Each row comes from the steps of one walk. Every step used is in the known rows, and no mark comes twice. Write the walk behind each row, first mark first.
Known rows
vobo -> satepiv -> zefon -> bero -> bakodep -> golibu: [ -1   9   7   8  -3 -13  -1  18   6  -5  -3  -1  -1  -5  -8  -3  -7   0
  21   8   2   6   6  -2 -14   8   4   6   0  -6  -5   9   0   6  -6   5
   6   3   2  -6  -8]
pulib -> vobo -> satepiv -> zefon -> bero: [ 2  0 -3  8 -8 -6  4  3 11 -7 -3  2 -2 19 -4 -4 -4 -2  5 11  2  1  4  0
 -8  3 -3  3  0  4  4 -2 -1  8 -9  2 -4  2  0 -1 -6]
satepiv -> bakodep -> fose: [  4   2   0  -2  -5   4 -10  -6   4   0  -2   3  -6   5  -4  -8  -2  -3
  -4   7   8 -23  -1  -1   6   2  -9   7  15  -4   3  -2  -5   1  -2   1
   4   1 -11  -5  -1]
bakodep -> golibu -> zefon -> bero: [  2   1   0   4  -4  -8  -7   3   3   2  24  -4  -6  -9 -14  -3  -2  -2
  18   4  -3 -19   9  -2  -9  -2   5  -3   8  -7  -5   0   0   7   0   3
  -4  11  -5  -4  -4]
pulib -> vobo -> satepiv -> bakodep -> fose -> zeve: [  4   1   0   5  -2  12  -9  -9   1  -7   5   4  -2  18   0  -7  -5  -6
 -12  11   8 -10  -3   1   6   5 -16   8  13  -9  12  15  -3   2  -3  -2
   0   5  -8  -5  -1]
vobo -> satepiv -> zefon: [  1  -2   2   3  -5   1  -2   0   9  -6   0   3  -3   5  -2  -3  -2  -4
  -2   8   3  17   0  -2  -5   6  -2  10  -6   6   1   1  -2   5 -11   4
   8   1   5  -1  -5]
bakodep -> golibu -> zefon: [ -1   1   0   1  -1   0 -10  -5   1   0  34  -1  -7 -16 -11  -3  -1  -4
  11   1  -1  -4   5  -3  -4   0   4   2  -3  -6  -2   3   1   3  -2   3
   1  13  -2  -5  -4]
golibu -> bakodep -> bero -> vobo: [  3   1   4  -2  -9   4  -4   9   0   0   8  -2  -3  -4   7   0  -3  -6
 -13   6  -2  15   9  -1   0 -12  -2  -7   2   3  -3   0  -5   0  -4   6
   1   1  -3  -9  -1]
zefon -> bero -> vobo: [  6  -4   3   2 -12  -5  -2  12   4   1  -6   2  -3  -4  -3  -4  -2  -2
  -4  10  -9 -11   9  -2   5 -11  -6  -7  12   0  -7   2  -4   4  -3   6
  -6  -7  -5  -5   0]
pulib -> vobo -> satepiv: [  0  -2  -3   4 -11   9  -2  -7   7  -8  20   5  -5   7   3  -5  -3  -4
  -2  11   2   6   1  -3   2   5  -4   3  -3  -7   7   1   2   4  -8  -1
  -1   4   3  -6  -2]
vobo -> satepiv -> zefon -> pulib: [  5  -2   0   3  -3  -4   6   4   9  -4 -17   1  -5   5   0  -2  -3  -4
   1   9   0   4   4  -5  -3   4   2   8   0   2   0  -8   1   9  -9   2
  12   4   1  -4  -3]
bakodep -> bero -> zefon -> satepiv: [ -4  -5   6   2  -2  16  -1  -9  -2   0  25 -11  -6   3   5   1  -4  -9
   4   1   9  19   2   1  -4   4  -6  -4   9  -4  -2 -17   0   4   3  -2
  -6  12   2  -6  -1]
golibu -> zefon -> bero -> vobo: [  5  -6  -3   1  -9  -6  -4   7   3   2   3  -1  -2  -9  -5  -5  -1  -4
  -1   6 -11 -19  10  -2   4 -10  -2 -10   7  -1  -4   7  -2   3  -3   7
  -8  -1  -1  -3  -2]
golibu -> bakodep: [  2   4   5  -3 -13  -2  -1   1   7   1   7  -3  -4  -5  -1  -1  -2  -3
  -5   9   3  -2   7  -1  -5  -4  -2   0   8  -4  -1  -9  -3   4  -3   4
   4   7  -4  -4  -2]
zefon -> satepiv -> vobo: [ -5  -8   7   0  -5   6  -8 -11   5  -3  12  -6  -2  -2   2  -3  -3  -3
  -8  10  -6  16   3   0   2  -4  -5  -4  10  -3   1  -3  -4   6  -5  -2
   0   4  -1  -1   0]
vobo -> satepiv: [  2  -2   3   3 -10   8  -6  -3   6  -4  15   1  -4  -6   3  -4  -2  -4
  -1  11   1   7   2  -5   0   5  -1   4   3  -6   0   2  -1   4  -8   1
   7   3   5  -4  -2]
golibu -> zefon -> bero -> vobo -> satepiv: [  4  -5  -4   3 -10  -1  -7   7   5  -2  12   1  -1 -13   2  -5  -2  -6
   5  12  -9  -4   8  -5   1  -2   1  -8   3  -3  -2  12   0   3  -8   4
  -2  -2   9  -3  -4]
vobo -> satepiv -> zefon -> bero -> bakodep -> fose: [  2   6   3   7  -7 -12   1   8   9  -4 -24  -4   2   3   1  -7  -7  -2
   5  12   9 -19   1  -1  -6   8   0   8  10  -9   4  15  -3   0  -7   5
   3   3   2  -5  -8]
vobo -> satepiv -> bakodep -> golibu -> zefon: [  0   2  -4  -1   1   6 -15  -3   1  -1  34   3  -7 -13  -9  -6  -2  -6
  19   3  -1   4   4  -3  -5   7   1   2  -3  -4   0   2   2   6  -6   1
   7   9   2  -3  -4]
zefon -> golibu -> bakodep -> fose -> zeve: [  6   8   7   4  -4   0  -3  -4   2  -1 -15  -4  -1  -4   2   0  -3  -8
 -17  11  10 -17   2   1   0  -4  -9   4  19  -8   7  24 -10  -4   1  -2
   2  10 -13  -5  -1]
bakodep -> golibu: [ -1   5   8   3  -5   1  -8   2   2  -2  23   3  -8 -10 -10  -1  -1  -2
   6   6   1   5   4  -3  -3  -2   0   6   2  -6  -6   0  -2   4  -1   3
   4   5  -7  -7  -1]
pulib -> vobo -> satepiv -> zefon -> bero -> bakodep: [  0   2  -2   7  -8 -11   8   9  10  -6 -17  -3   2  17  -2  -6  -7   0
  11   7   3  -5   4   1  -7   8  -2   2  -1  -4   6   6   1   6  -9   5
  -3   3   2  -3  -6]
bakodep -> fose: [  3   2   4   2  -9   2  -6  -8   5  -2   4   1  -5  -3  -1  -6  -2  -3
 -11   8   8 -21  -1  -2   4  -1  -4   8  12  -9   2   5  -5  -2  -2   2
   1   4  -7  -7  -2]
golibu -> zefon -> pulib: [  5  -6  -5  -2  -2  -2   2  -7   4   2   3  -4  -7  -6  -4  -4  -1  -4
   4   2  -6 -23   8  -5   3  -2   4  -1   4  -7   1  -9   2   7  -2   2
   3  13  -3  -4   0]
vobo -> satepiv -> zefon -> golibu -> bakodep -> fose: [  3  11   1   2  -6  -7   0   2  10  -3 -23   1  -2  -7   6  -1  -4  -9
  -5  14  13  -2   1  -2  -6   3   0   6   4   2   8  18  -7  -5  -8  -2
   9   5  -3  -4  -7]
satepiv -> bakodep -> bero -> zefon: [  1   3  -1  -3   0  20  -4  -3  -3   2  18  -3  -9  10   0  -1  -3  -7
  -6  -2   9  11   5  -1  -1   2  -7  -3  11   1   0 -22  -2   6   1   0
  -3  12  -6  -6   0]
bero -> vobo -> satepiv -> zefon: [  1  -3   2   2  -7   0  -3   8   8  -6  -7   8  -1  -1   1  -3  -2  -5
  -9  10  -2  22   2  -3   1   0  -6   5  -7  11  -1   9  -3   2 -12   6
   5  -8   7  -3  -4]
golibu -> bakodep -> fose: [  3   7   4  -1 -12  -3  -3  -1   8   0   1  -2  -4  -5   1  -4  -3  -4
  -9  12  10 -19   3  -1  -4  -3  -2   6  14  -8   3   1  -5  -2  -2   2
   2   6  -5  -7  -4]
pulib -> zefon -> golibu -> bakodep: [  2   6   1  -1  -7   0  -1   1   2   1  -4   0  -6 -16   3   2   0  -6
  -2  10   6  -8   8   0   2  -6  -2  -8   4   2   4   7  -5  -3  -3  -3
   6   7  -5  -3  -1]
fose -> bakodep -> bero -> vobo -> satepiv -> zefon: [  3  -5  -1   5  -3   1  -3   7   1  -8  -9   6   1   8   5  -5  -5  -6
 -16  11   2  25   3  -3   4  -3  -4   6  -7   7   0   8   0   3 -11   7
   6  -4   6  -3  -6]
pulib -> vobo -> satepiv -> bakodep -> bero -> zefon: [  0   4  -7  -1  -2  24  -3  -5  -1  -4  25   0  -8  18   5  -3  -5  -8
  -4   2  10  19   3  -1   0   8  -8  -3   3   0   8 -19   2   6  -3  -2
  -5  12   0  -8  -1]
bero -> bakodep -> satepiv -> vobo: [ -2   0   2  -6  -5   9  -4  -6   1  -4  11  -2  -1  -6  -2  -3  -3   3
 -11   3  -9  13   7  -4   5   0  -1  -1  10  -4   1   0  -3   1  -6   5
   2   2   0  -5  -1]

Write each row's walk
[  2   1   4   4  -6 -14   5  10   7  -1 -26  -6   1   9  -7  -4  -6   2
   9   3   1 -14   6   1  -7   3  -3   2   6  -2  -1   1  -2   5  -5   8
  -1   3  -3  -1  -5] | satepiv -> zefon -> bero -> bakodep
[  2  -2   2   4  -8  -1  -3   3   0   0   8  -1  -6  -1  -5  -2  -1   0
   3  10   0 -24   7   1   1  -7  -3  -6  13  -3  -2  -4  -1   5   0   2
  -1   1  -4  -3  -2] | pulib -> zefon -> bero
[  4  -1   2   6  -7  -7   1   6  10  -4  -7   0  -2   9  -5  -3  -4  -2
   5  11   1   0   4  -1 -10   3   0   4   5   4  -2  -2  -2   9  -9   3
   3   1   1   0  -6] | vobo -> satepiv -> zefon -> bero
[  4  -5   1   4  -5   7  -3  -6  -4  -3   8  -4  -3   8   1  -6  -4  -3
 -16   7   7  -1   4  -2   6  -5  -2   4   6  -8   0  -5   0   5  -2   5
   3  10  -8  -4  -1] | fose -> bakodep -> bero
[  1   1  -5   6  -3   0   2  -6   8  -7 -16   6  -5   7   1  -1  -2  -7
  -2   8   5  12   0  -2   1   7  -5   4 -11   9  11  16  -4   0 -10  -2
   2   3  -3   0  -3] | pulib -> vobo -> satepiv -> zefon -> golibu
[  4  -3  -5   2  -7   0   7  -5   7  -4  -1   2  -8  16  -2  -4  -3  -1
  -3   5  -2 -16   6  -2   6  -2  -4   1   2  -7   6 -13   2   7  -3   0
  -4   7 -10  -7   2] | zefon -> pulib -> vobo
[  4   7   0   0  -8  -7   2  12   9  -3 -24   4  -1 -11   6   1  -3  -9
  -5  13   2  19   7  -2  -3  -2  -2  -2  -5  12   2  16  -7  -2 -10   1
   7  -2   1  -2  -4] | bero -> vobo -> satepiv -> zefon -> golibu -> bakodep
[  1   5   4   1  -3   6 -12   4   2  -3  23   8  -8  -6  -7  -4  -3  -4
  16   9   1  12   3  -3  -4   7  -3   6   3  -3  -5  -2  -1   7  -6  -1
  12   1  -4  -6  -2] | vobo -> satepiv -> bakodep -> golibu
[ -7  -5   4   0   1   3 -13 -10   2  -3  31  -6  -3 -13  -3  -3  -3  -4
   5   6  -7  16   4  -1  -3  -3   2  -4   3  -5   0   4  -1   6  -4  -2
  -1  12   2  -3  -3] | bakodep -> golibu -> zefon -> satepiv -> vobo
[  2  -1  -2   2  -7 -10   0   3   4   3  -3 -11   0  -4  -5  -6  -5   0
  14   1  -3 -29   8  -1  -4   2   3  -5   8 -13   1   4   1   4  -2   6
  -4  11   0  -2  -4] | golibu -> zefon -> bero -> bakodep
[  7  -3  -2  -2  -9   8  -1 -12  -3  -5  13   3  -3  -1 -10  -5  -1   1
  -9   7   1  -2   4  -3  12   0  -8   6  12  -6  -5 -11   0   2  -2   6
   1  -1  -4  -2   0] | fose -> bakodep -> satepiv
[  5  -4  -1   3  -1   0   4  11   4  -4 -16   2  -4   5   7  -1  -5  -6
  -6   7  -4  17   7  -5   0  -2   3   3  -6   8  -1  -2   0   6  -9   4
  10   0   2  -7  -3] | bakodep -> bero -> vobo -> satepiv -> zefon -> pulib
[  4   4  -2   3  -1  10   3  -5  -5   0  -8  -2  -6  -2   4   0  -3 -10
 -14   4  12   0   6  -2   8  -1  -4  -3   9  -3   3  -2  -3   1   0  -3
  -4  15  -9  -5   0] | fose -> bakodep -> bero -> zefon -> golibu
[  3   6   1   0  -5   9   2  -4   2   2  -3   0  -8 -10   0   2   0  -9
  -6   2   7  -3   5  -3   6   1  -5  -4   9   0   2  -1  -5   0   1  -4
  -5  10  -6  -4   1] | bero -> zefon -> golibu
[  5   0   5   3  -1   8 -11  -7  -1  -2  -3   0  -2  11  -5  -6  -3  -4
 -14   7   7 -19  -1   1   6   0 -16   9  20  -7   5  11  -7   2   1   1
   3   5 -14  -4   1] | satepiv -> bakodep -> fose -> zeve
[ -2  -7   1   4  -1  -3  -7 -10  -1  -3  25  -6  -2 -11  -8  -6  -4  -6
  16   7   3  -2   3   0   1   2  -2   1   2 -11  -4   1   4   5   0   1
  -1  11   3  -1  -3] | fose -> bakodep -> golibu -> zefon -> satepiv
[  3   0  -1   4  -3  -2  -1   5   6  -4 -23   8  -3  -8   4   0  -1  -9
  -5  10  -1  17   3  -3   5   1  -4   1  -8  13   3  22  -7  -2 -10   0
   5  -5   1  -1  -3] | bero -> vobo -> satepiv -> zefon -> golibu
[  2  -2  -6   0  -7  11  -7  -6   5  -5  14   7  -6  15   0  -7  -3  -3
   5   9   2   4   1  -1   4   8 -11   1   0  -1   7  -7   0   7  -8  -1
   3   1  -4  -3   1] | pulib -> vobo -> satepiv -> bakodep
[  3   0  -2   1   0  -5  -2  -1   2   2  13  -2  -9 -14  -9  -2  -2  -4
  12   1  -5 -15   9  -5  -2  -1   8   2   1  -9  -3  -6   3   7  -1   2
   5  14  -5  -7  -2] | bakodep -> golibu -> zefon -> pulib
[  1   0   0   2  -3   5  -4  -6  -2   0  -3   3  -8 -14   2   1   2  -5
  -2   7   4 -11   4  -1  10  -4  -4  -6   2   3   4  12  -4  -4  -2  -3
   5   3  -6  -3   1] | pulib -> zefon -> golibu
[  3   1   0   3  -1  -3   1  -3   6  -2 -22   3  -5   1  -4   1   0  -5
  -4   3   5   1   3  -1   2   1  -4   4  -3  11   3   9  -7   0  -6   0
   4   4  -9   0  -1] | satepiv -> zefon -> golibu
[  3  -1  -1   5   0   3  -3   4   2  -4 -18   4  -4  -3   8   1  -2 -10
  -7   7   2  25   4  -3   2   0  -1   0 -10  15   4  21  -7  -3 -11   1
   7  -1  -1  -3  -3] | bakodep -> bero -> vobo -> satepiv -> zefon -> golibu
[  0  -2   1  -6  -6  14  -7 -11   1  -4  24   1  -4  -5  -5  -1  -1   1
 -18   5 -10  17   6  -4   6  -5  -2  -1  10   1  -1  -6  -5   3  -6   3
   1   1  -4  -4   0] | bakodep -> satepiv -> vobo
[  5  -4  -4   2  -7  -5  -4  -3   5   3  12  -7  -4  -3  -9  -5  -2  -2
   9   4  -5 -26   8  -1  -4  -2   2  -5   9  -6  -1  -2  -1   7  -2   4
  -6  10  -4  -1  -3] | golibu -> zefon -> bero
[ 1 -3 -6  2 -1 17 -8 -8 -1 -4 21  1 -7 21  5 -5 -4 -5  2  6  4 16  2 -1
  0  6 -5  0 -3  0  8 -7  0  6 -8  0  4  7 -5 -5  0] | pulib -> vobo -> satepiv -> bakodep -> bero
[  2   3  10   6  -4   1  -5  -5   0  -3 -12  -6   2   2  -1  -5  -5  -3
 -15   5   7 -21  -1   1   5   1 -10   8  17 -17   5  23  -5  -2   1   4
   0   8  -7  -6  -2] | bero -> bakodep -> fose -> zeve
[  3   3  -2   3  -7 -11  -3  -1   5   2  -8  -9   0  -6  -2  -8  -5  -2
   7   5   5 -42   4  -1  -2   3   2   1  15 -16   5  13  -1  -1  -2   5
  -5  10  -2  -6  -6] | golibu -> zefon -> bero -> bakodep -> fose
[ -3   8   9   3  -5  -4  -4   7   1  -2   9  -1  -4 -13  -7  -3  -4   0
  13   3   2  -1   5  -3  -4   4   0   5   2 -12  -5   5  -1   3  -2   5
   5   6  -4  -8  -2] | bero -> bakodep -> golibu
[  4  -2  -8   0  -3   1  11  -8   6  -7  -2   5  -7  22  -8  -1  -3   0
  -2   1  -1   1   5  -1   3   2  -5   6  -3   6   6 -17   2   6  -5   3
  -2   2  -8  -5   0] | bakodep -> satepiv -> zefon -> pulib -> vobo
[  0 -11  -4  -3   0   5 -10 -14   2   3  16  -6  -5   2  -5  -7  -2  -5
  19   1  -1  -7   1   2   1   6 -10  -4   4   0   2 -10   0   6  -2   0
   2   6  -1   2   0] | golibu -> zefon -> satepiv -> bakodep
[ 2  3  4 -1 -7  6 -3  0  2  1 16 -8 -5  2  4  0 -4 -4 -7  5  5 11  7 -1
 -8 -4  2 -2  5 -1  0 -9 -4  3 -3  4  4 13 -6 -7 -2] | golibu -> bakodep -> bero
[  0  -1  -4  -5  -4   2  -4  -5   1  -1  13  -7   0  -8  -6  -4  -4   2
  -1   2 -12  -1  10  -2   1  -1   4  -8  12  -6   1   1  -1   3  -5   5
  -3   8   1  -2  -3] | golibu -> zefon -> bero -> bakodep -> satepiv -> vobo
[  1 -10   2   0  -1  10 -10   0  -4   0   6  -1  -4   6   5  -3  -4  -6
   3   4  -3  16   4   1   7  -4 -11  -7   3   6  -3  -3  -4   2  -3   3
   2  -5  -5  -5   3] | zefon -> satepiv -> bakodep -> bero -> vobo
[ 2 -4  3  3 -7 12 -8  4  0 -4 14  2 -4 -7 10 -3 -3 -7 -9 10 -4 23  5 -5
  4 -3  0 -3 -2  0 -1 10 -2  0 -9  4  6 -2  6 -8 -2] | bakodep -> bero -> vobo -> satepiv
[  3   2  -5   0  -7   6  11  -3   6  -3   3   2  -9  14  -1  -2  -3  -4
  -6   3   3 -12   7  -2   5   0  -6  -1   7  -7   6 -23   4   8   1  -2
 -10  11  -6  -9   2] | bero -> zefon -> pulib -> vobo
[ -4  -5   4   1  -1  13  -3  -9  -3  -5  14  -8   0   4   7  -3  -6  -6
 -18   9   4  23   5   0   4  -5  -5  -5  14  -6   1 -12   0   7  -1  -2
  -6  13   1  -4  -1] | fose -> bakodep -> bero -> zefon -> satepiv -> vobo
[  4  -3  -3   0  -6   6 -10  12   0  -2   2   9  -4  -4   2  -6  -2  -4
   7  15  -5  -5   6  -1   7  -3  -8  -9   8   4  -2   1  -1   5  -7   1
   6 -10   2  -3  -1] | pulib -> zefon -> bero -> vobo -> satepiv -> bakodep
[-2  0  0 -3 -5  6 -4  0 -2 -3 11 -3 -1 -8 -2 -2 -3  4 -5  7 -9  2  9 -1
  5 -5  0 -9 14 -3  0  0 -1  1 -4  4  1  2  0 -4 -2] | pulib -> zefon -> bero -> bakodep -> satepiv -> vobo
[ -8  -9   6   0  -2   9 -10 -10   0  -4  17  -3  -3  -6   5  -2  -2  -3
  -7  12  -4  12   3   1   6  -8  -5  -7   8  -1   3   0  -1   3  -4  -3
   3   4   3  -2  -1] | pulib -> zefon -> satepiv -> vobo
[  0   1   1  -4  -7   2  -2  -2   2  -3   5  -4   0  -3  -4  -3  -4   4
  -6   6 -11   5   9  -2   1  -2   0  -5  17  -6  -2  -2  -4   4  -5   5
  -1   2  -3  -4  -2] | zefon -> bero -> bakodep -> satepiv -> vobo
[  4   6   9   3  -7   1  -4  -4   3  -2  -1  -5   0   1  -1  -2  -4  -5
 -19  10   8 -14   2   1  -1  -5  -9   7  20 -11   4  14  -7  -1   1   2
   2  10  -9  -6  -3] | golibu -> bakodep -> fose -> zeve
[ -6  -3   7  -1  -4  12  -4  -8   4  -3  16  -6  -3  -3   4  -1  -3  -6
 -10   8  -1  20   4   0   1  -3  -6  -6  15  -3   1 -13  -2   6  -1  -4
  -6   9   3  -3  -1] | bero -> zefon -> satepiv -> vobo
[  4   1  -2   0   0   3   2  -9   2  -2 -12   4  -6  -2  -8   3   1  -4
  -2   1   2  11   3  -2   3   4  -5   4  -2  15   1   4  -7  -3  -5   2
   4  -1  -9   1  -1] | bakodep -> satepiv -> zefon -> golibu
[  0   8   3  -3  -6  13   2   2   0   1  21  -8  -6   1   4   2  -4  -8
 -11   2  10  14   8   0  -8  -2  -1  -4  10  -2   0 -22  -2   4   1   1
  -3  16  -1  -9  -3] | golibu -> bakodep -> bero -> zefon
[ -5  -6   4   3   0   0  -9 -10   1  -1  34  -7  -5 -13  -7  -3  -2  -6
  23   3   0   4   2   0  -5   3   0  -1  -1  -7  -3   1   2   3   0   0
   0  10   3  -3  -3] | bakodep -> golibu -> zefon -> satepiv
[  2   0  -8   0  -3  -3  14  -4   6  -6 -14   2  -4  20  -6  -3  -5   2
   4   0  -1  -3   5  -1   4   6  -5   5  -5   1   7 -13   3   4  -5   5
  -2   3  -5  -5  -1] | bero -> bakodep -> satepiv -> zefon -> pulib -> vobo
[  3  15   1  -1  -8   1   2   0   6   1 -12  -2  -6 -13   4   0  -3 -10
 -10   9  16 -16   4  -1  -1  -1  -3   0  16  -5   5   5  -7  -5   0  -4
  -3  11  -6  -8  -4] | bero -> zefon -> golibu -> bakodep -> fose
[  4   2  -9  -1   0  13   7  -2   0  -1   5   1 -10  25   1  -2  -5  -5
  -2   0   5  -4   7  -1   3   2  -7  -4   6  -2   8 -29   3   9   0  -2
  -7  13 -10  -9   3] | satepiv -> bakodep -> bero -> zefon -> pulib -> vobo
